Each row comes from the steps of one path. Every step used is in the known rows, and no mark comes twice. Write the path behind each row, first mark first.
Known rows:
pavun/muru: [ 26  -1 -12  11 -14  -2 -11   4   8 -12 -19 -13  15  20  17  -1   7   5
   3  14  15   2]
muru/rovim/nuvut: [ -2  19 -16  -8  14  -1 -13  18   7  -3 -21  -6 -23 -18   3   8   5  -1
  19  -7 -16   5]
rakodi/pavun: [ 13  -7  -7   1  -9  14   1  -4  15  -2   5 -11   9 -17   1  -9   7   3
  28  27  13  11]
rovim/muru/fonotag: [  4 -22  -9  11  -4  20  11  26  11  10  31  19  20 -17  15 -13   2  33
  -6  -3 -35  -5]
nuvut/fonotag/muru/pavun: [  3  19   6  -6 -15   4  11 -10 -15 -21   7 -30  -7  13 -29   2   5 -24
  -7 -10   1 -25]
rakodi/pavun/nuvut/rovim/muru: [-14  -6  14 -19  -3  -3  13   1   6   2   4  36  12 -45  17  14  -9   1
   5  25 -19  16]
peluki/nuvut/rovim/muru/pavun/rakodi: [-26  -1  25  43  26 -24  21 -11  -4  11  -6  34  -6  -4  11  38 -14 -13
  -9 -19 -52   9]
fonotag/nuvut/rovim/muru/pavun/rakodi: [  4 -21  26  76  14 -16  32 -10 -13  17  10   6   0   7  24  31  -1  -4
  -8  -5 -11   3]
muru/rovim/nuvut/fonotag: [ -4  28 -23 -24  13   1 -20  10   0  -9  -5 -19 -17 -11  -5   5   0 -21
   9  -9 -21 -11]
rakodi/pavun/nuvut/fonotag: [-13  11 -17 -35   0   7  -8 -12  11 -12  14 -10   8 -18 -24 -12  -4 -16
  12  18  19   3]
fonotag/muru/pavun/nuvut/rovim: [-23  14  29 -25 -12 -13   3  -4 -17 -11 -24  16 -23   4 -16  23 -13 -14
 -12  -9   4   6]
rakodi/pavun/nuvut: [-10   0 -10 -18   1   7  -3  -4  18  -6  -4   0   1 -25 -17  -9  -2   3
  22  19  23  20]
fonotag/muru/pavun: [  5   9  13   8 -13   2  16   0  -9 -13 -10 -19 -14   8 -21   4  11  -3
   5  -7   7  -7]
peluki/muru/rovim: [ 22  -3   7  30   7   8  12  11   6   1 -31   2 -18   3  37 -14  14  -1
  21   0 -11  17]
peluki/nuvut: [  2   4 -24  -2  -8 -11 -15   2   9   1 -12  18  -1 -10 -14   2  -7  15
  -2   1 -23  21]
nuvut/rovim/muru/pavun/rakodi: [-11 -10  29  50  20 -10  26   4   3   4   3  16   2   2  27  35  -6 -17
   1 -11 -44   5]
rakodi/pavun/nuvut/fonotag/muru/rovim: [-14  35  13 -45   6   8  -3 -10   5 -26  -4 -34 -16 -19 -32 -11  15 -30
  14   7  39 -21]
muru/fonotag/nuvut/rovim: [ 15 -33  -1   4 -24   6 -17   3  -9  29  20  17   6  18  24  -3 -18  29
 -19  12  18   8]
rakodi/pavun/muru: [ 22  -2  -1   6  -9   4  -5 -15   8  -6  -9 -23  18   4  16 -10  14  -1
  24  27  42  -3]
nuvut/rovim/muru: [ 13 -11   7   7 -19  -6   7  19   4   1   3  35  18 -24  34  20  -7   8
 -10  14 -57  12]
rovim/nuvut: [ -3   3 -31 -18   1 -10 -18  14   6  -1 -11  10   0  -8  -9   8  -5   6
   2  -4 -28  17]
pavun/nuvut/rovim/muru/fonotag: [-23 -17   6 -28  -1   5   0  22   4  13  17  52  12 -21  23   5 -22  22
 -24  -3 -37  10]
muru/fonotag/nuvut: [ 20 -30 -19  20 -17  15  -7   6  -1  22  24  -4   8  13   0 -23  -2  39
  -9   7  28   3]
rakodi/pavun/muru/rovim/nuvut/fonotag: [  1  31  -4 -24  20   3 -14 -21  -7  -8  -9 -39  -6  -2   8  -4  13 -33
  24  10  36 -29]
peluki/muru/fonotag/nuvut/rovim: [ 21 -46   8  18 -15   0   1  -7 -18  40   3  39   5  32  48 -17 -15  25
 -19   7   9  22]

Which path is each row?
[ 28 -26 -12  25 -14   8 -12  -6  -9  20  11 -15  15  34  16 -20   4  34
 -14   9  54  -9]  pavun/muru/fonotag/nuvut
[-19   2   6  26  13   6  37  12  -5  -4  -2  16 -12 -35 -10   8   1   8
   4 -10 -28   5]  rovim/muru/pavun/nuvut
[ -3  29  -1 -30   7 -10 -12  15  -1 -14 -26 -14 -21  -8 -17   8  15  -6
   7 -14  -7  -8]  fonotag/muru/rovim/nuvut
[ -7  -3   4  51  25  -1   9  -1  15  -3  -5 -21  -9  20  -5  15   2 -15
  15 -15   2   9]  muru/pavun/rakodi
[-14 -16   5 -13  -8  -4  -2   9  -2  25  18  62  11 -20  22   8 -23  26
 -26  -4 -56   5]  peluki/nuvut/rovim/muru/fonotag
[-15  27  -4 -31   4 -11   1 -10 -25 -14   0 -18 -15   7 -43   9  -1 -29
  -9 -23 -12 -24]  rovim/nuvut/fonotag/muru/pavun
[  0  25 -17 -39 -19 -19 -19 -12  -5 -18  -3   1   7   4 -43  -1  -1  -9
 -23  -8 -17  -8]  peluki/nuvut/fonotag/muru
[-28 -19  19 -31   5  14   8   3   6  20  27  41  13 -34  22  -3 -16  16
  -5  13 -11   6]  rakodi/pavun/nuvut/rovim/muru/fonotag
[-18   4  -4   8   5   7  10   3  -2  -6 -15   1 -23 -11 -19   5  -7   3
  10  -6   6  13]  muru/pavun/nuvut
[-13  22  -4 -55  -7  -3  -9 -16   5 -24   6 -18  10 -11 -45 -11   6 -22
  -1  10  30  -9]  rakodi/pavun/nuvut/fonotag/muru
[  9 -16   2  -4  -2  21  -7 -12   9  10  13 -17  19  16  18 -27   5  11
  14  17  53 -14]  rakodi/pavun/muru/fonotag
[  1  13 -32 -16 -11  -9 -20  -8   1  -7   2   8   4  -3 -23  -1 -12  -6
 -11   1 -25   5]  peluki/nuvut/fonotag
[ 25 -44  -8  34  -8  10  11  -4 -10  33  10  14   8  28  25 -36  -1  32
 -10   0  21  16]  peluki/muru/fonotag/nuvut
[ -9  37   0 -40   2   0 -14   7   5 -31 -13 -21 -17  -6 -30  -3  10 -21
  -5  -9  15 -15]  pavun/nuvut/fonotag/muru/rovim
[ 24 -29   5   9 -24  -2 -19  -9 -17  25   8   6  15  40  38  -5 -10  25
 -24  15  43  -4]  pavun/muru/fonotag/nuvut/rovim
[ 19 -33 -10  36  -8  14  18  12  -6  24  38  10  19 -13  12 -18   6  44
 -16   5  -5  -6]  rovim/muru/fonotag/nuvut
[ 16  20   9  -5 -10   3  -3  17   9 -20 -19 -22 -16  -3  -4  -1  23  -1
  10  -2   6 -10]  fonotag/muru/rovim
[ -7   6  19  32  17 -10  11  -5   8 -15 -11 -28  -6  29 -25  13  12 -20
   4 -23   9  -3]  fonotag/muru/pavun/rakodi
[-27  25   0 -10  32 -23  -4 -15  -5 -15  -1 -32  -7  30 -45  19   0 -46
  -8 -37  -7 -18]  rovim/nuvut/fonotag/muru/pavun/rakodi
[ 10 -31  -6  11  -2  15   4   9   7  19   3  23   8  22  31 -31  -5  18
  -3  -6 -12  19]  peluki/muru/fonotag
[  1  21   4  -7  21   0  -8 -11  -1  -2 -24 -28 -14  -8  15   0  16 -14
  34  11  36 -13]  rakodi/pavun/muru/rovim/nuvut
[ -9  16  11  16  15  -7   5 -14   3 -21   3 -40   0  35 -32  11   7 -40
  -6 -27   6 -21]  nuvut/fonotag/muru/pavun/rakodi
